(in the rows, 128 means zero)
Known rows, with every way that one mark hangs from another
J340[J76[J445[J176[J317]]]]: [116 142 144 136  99 128 152 140 138  97 163 163 138 146  59 120  55 208
 134 155 144  87  88 152 128  84]
J352[J212[J76] J311]: [139 118 148 146 139 115 142 141 130 144 108  93 130 147 106 171 143 129
 144 101 142 148 129 172 106  77]
J815[J311[J492]]: [130  85 151  93 128 143 136 102 107 162 174 131 145 108 124 155  99 117
 131 189  97 150 162  85 151 142]
J176[J317]: [112 129 130 128 109 129 126 123 142 123 139 139 151 137 124 115 143 133
 124 155 147 114 126 129 133 125]
J340[J76[J445] J352[J212 J311]]: [113 139 168 183 118 131 201 159 105 137 137  81  93 127  69 164  79 181
 165 120 154 104 139 171  97  85]
J29[J317]: [117 146 129 130 125 143 112 154 142 115 117 115 130 106 139 113 118  98
 136 175 129 131 120 117 141 136]
J76[J340]: [119 140 141 154 133 167 114 129 134 132 127 112 104 145 119 158  90 148
 129 105 143 139 116 153 106 137]
J815[J311[J352]]: [100 107 142 102 127 148 135 152 106 122 151 119 164  97 132 151 126 113
 129 163 110 144 163 115 159 138]
J76[J340[J352]]: [111 150 153 174 117 192 143 133 124 149 134  90  85 139 114 165  98 154
 129 106 173 120 113 159  91 135]
J445[J176[J317[J29]]]: [107 135 132 148 100 118 139 109 157 125 131 144 148 142 137 114 128 134
 124 153 162  88  96 132 122 113]
J311[J352 J492 J815]: [113  99 156 103 155 162 175 146  61 133 101 144 164  66 105 162 115 117
 159 149 113 171 148 100 174 156]
J311[J815]: [143 134 124 112 132 133 149 153  99 148 121 138 128  99 125 143 105 132
 154 106 105 149 118 112 152 151]
J445[J176]: [119 128 127 111 129 138 137 130 138 133 134 142 132 124 106 132  91 161
 138 134 122 118  99 132 128 118]
J76[J340 J445]: [121 134 144 174 136 170  91 127 126 118 136 120 113 148  91 159  61 172
 121  92 156 127  99 161 107 121]
J340[J352]: [122 138 140 146 112 155 156 133 117 146 137 106 108 122 120 135 134 134
 130 127 159 107 127 134 113 126]
J352[J212[J76] J311[J815]]: [152 125 141 132 144 119 162 165 102 162  99 103 127 117 102 185 121 134
 169  79 118 168 120 153 126 100]
J815[J311[J352 J492]]: [100  80 164  93 140 159 148 126  87 134 153 128 172  83 119 163 119 108
 134 199 106 156 177  93 167 143]
J815[J311[J352[J212] J492]]: [ 85  68 172  99 160 134 176 142  90 138 134  90 182  83 128 174 134 117
 141 183 117 167 183 113 148 134]
J340[J76[J445]]: [139 142 141 155 118 117 145 143 114  98 147 136 112 140  86 130  76 171
 127 120 131 109 120 146 122  99]
J212[J76[J445[J176]]]: [149 124 139 138 127 140  96 126 130 111 137 152 138 158  65 148  75 183
 110  97 153 105  66 163 120  63]
J311[J352[J212] J492 J815]: [100  87 164 106 173 137 201 163  65 139  84 106 174  60 115 175 132 123
 169 138 122 179 152 118 155 147]
J340[J76[J445[J176[J317[J29]]]]]: [116 145 148 172  90 109 156 126 146  95 148 154 132 155  94 117  75 176
 120 146 166  70  89 151 115  86]
J445[J176[J317]]: [103 128 129 110 110 138 137 125 151 127 145 154 154 133 102 119 107 166
 137 159 142 106  95 134 138 113]
J76[J340[J352[J311[J492]]] J445]: [110 114 182 186 126 221 133  98  94 167 148 110  89 128  49 193  43 167
 158 136 167 127 125 148 111 119]
J311[J492]: [130 100 150 118 140 140 142 100 110 140 131 137 135 117 114 140 120 123
 134 163 126 143 143 108 135 134]
J815[J311]: [131 115 130 105 117 130 125 130 125 149 170 123 135 121 137 144 107 122
 128 153 101 137 148 104 143 139]
J212[J76[J340] J352]: [150 139 174 165 136 169  86 118 163 116 103  84 114 159 101 179 109 162
 129  91 184  98 103 184  81  89]
J311[J352[J212[J76]] J492 J815]: [128  91 173 115 169 135 186 165  66 129  78 107 172  87 102 190 147 124
 144 114 140 184 135 142 142 109]
J340[J76 J352]: [131 157 151 156  99 139 198 152 114 128 146 108  84 130 107 135 114 153
 133 133 148 103 135 149 106 116]

Rows
[142  98 177 108 146 159 149 107 104 173 106 125 134  73  87 178  85 137
 215 165 112 126 151  99 156 141]  J212[J352[J311[J492 J815]]]
[110 134 144 156 138 179  98 128 135 124 142 135 115 146  70 163  24 205
 132  97 149 115  70 163 109 110]  J76[J340 J445[J176]]
[ 84  97 149 109 148 124 162 172 109 129 132  82 176  93 142 162 140 122
 136 152 120 152 170 132 140 131]  J815[J311[J352[J212]]]
[125  92 158 111 158 131 190 137  81 185 108 113 136  79 102 184  97 129
 198 137  96 180 151 110 148 139]  J352[J212 J311[J492 J815]]
[113 100 158 116 144 123 147 170 112 117 126  82 174 119 131 176 155 120
 113 126 140 156 151 155 127  94]  J815[J311[J352[J212[J76]]]]
[160 120 163 156 135 134  74 113 147  99 113 110 144 150  81 150 114 167
 122 103 181  75 101 163 106  64]  J212[J76[J445] J352]
[124 120 135 123 145 122 176 164 100 171 104 103 128  92 115 170 104 135
 194 102  99 165 136 131 140 136]  J352[J212 J311[J815]]
[169 102 183 118 140 159 136 105 105 163 101 124 135  98  73 191  99 135
 192 138 130 129 132 123 142 102]  J212[J76 J352[J311[J492 J815]]]
[130 141 141 137 119 127 155 145 124 101 153 151 117 138  64 135  39 205
 135 127 123  97  91 149 123  89]  J340[J76[J445[J176]]]
[115  70 179 108 154 133 161 142  92 129 128  89 182 105 116 190 148 114
 118 161 136 171 165 134 137  98]  J815[J311[J352[J212[J76]] J492]]
[147 138 178 171 131 181  89 112 159 133 103  86 106 154  81 194  92 157
 161  99 172 105 115 185  92  85]  J212[J76[J340] J352[J311]]
[128 120 152 125 157 125 173 194  85 116  76  99 164  97 116 177 154 130
 138  80 144 169 122 163 135 105]  J311[J352[J212[J76]] J815]
[106 139 163 160 123 127 209 168 116 125 142  93 105 129  68 152  63 221
 144 115 161  88  95 173  91  77]  J340[J76[J445[J176]] J352[J212]]
[128 112 155 144 161 130 147 191  76 103  84 105 173 103  87 178 122 153
 132  66 157 156 105 168 136  88]  J311[J352[J212[J76[J445]]] J815]
[139 103 149 107 138 157 162 117  78 178 123 150 126  83  91 172  80 121
 192 150  90 169 144  93 168 150]  J352[J311[J492 J815]]
[153  94 167 121 152 130 174 135  82 175 101 111 135 105  88 197 114 127
 175 113 115 182 134 133 136 104]  J352[J212[J76] J311[J492 J815]]
[136 129 147 173  96 122  99 108 149 104 136 153 153 175  96 129 113 154
  92 116 194  77  63 162 112  60]  J212[J76[J445[J176[J317[J29]]]]]
[149 157 160 171 112 209 149 154  94 178 125 104  75 131  77 208  76 151
 161  68 155 151  98 171 113 117]  J212[J76[J340[J352[J311[J815]]]]]
[111 144 157 192 119 197 117 131 114 137 145 100  92 144  85 165  67 178
 121  92 184 106  95 166  94 120]  J76[J340[J352] J445]
[ 97 141 150 193 107 161 102 109 155 117 138 138 132 162  99 145  61 176
 116 117 188  87  66 164 102 109]  J76[J340 J445[J176[J317[J29]]]]
[136 152 166 187 107 204 129 127 123 157 132  93  75 160  80 195  97 147
 138  88 180 128 108 189  89  94]  J212[J76[J340[J352[J311]]]]
[ 89 145 158 175 102 208 124 129 137 135 159 125 116 150  60 154  49 215
 130 123 198  83  64 173 101 104]  J76[J340[J352] J445[J176[J317]]]
[128 149 160 179  95 158 175 141 102 133 155 119  81 131  59 154  64 173
 158 131 146  94 133 155 117  93]  J340[J76[J445] J352[J311]]
[ 97 132 144 155 119 180  98 124 149 117 153 147 139 155  66 149  42 209
 129 123 169 104  66 167 114 107]  J76[J340 J445[J176[J317]]]
[108  89 162 130 153 128 171 109 111 164 113 103 138 110 106 167 119 127
 173 159 121 158 160 124 127 120]  J352[J212 J311[J492]]
[118 140 164 180 122 118 198 165 108 121 136  79 100 132  88 147  98 185
 134 111 169  98 127 168  90  89]  J340[J76[J445] J352[J212]]
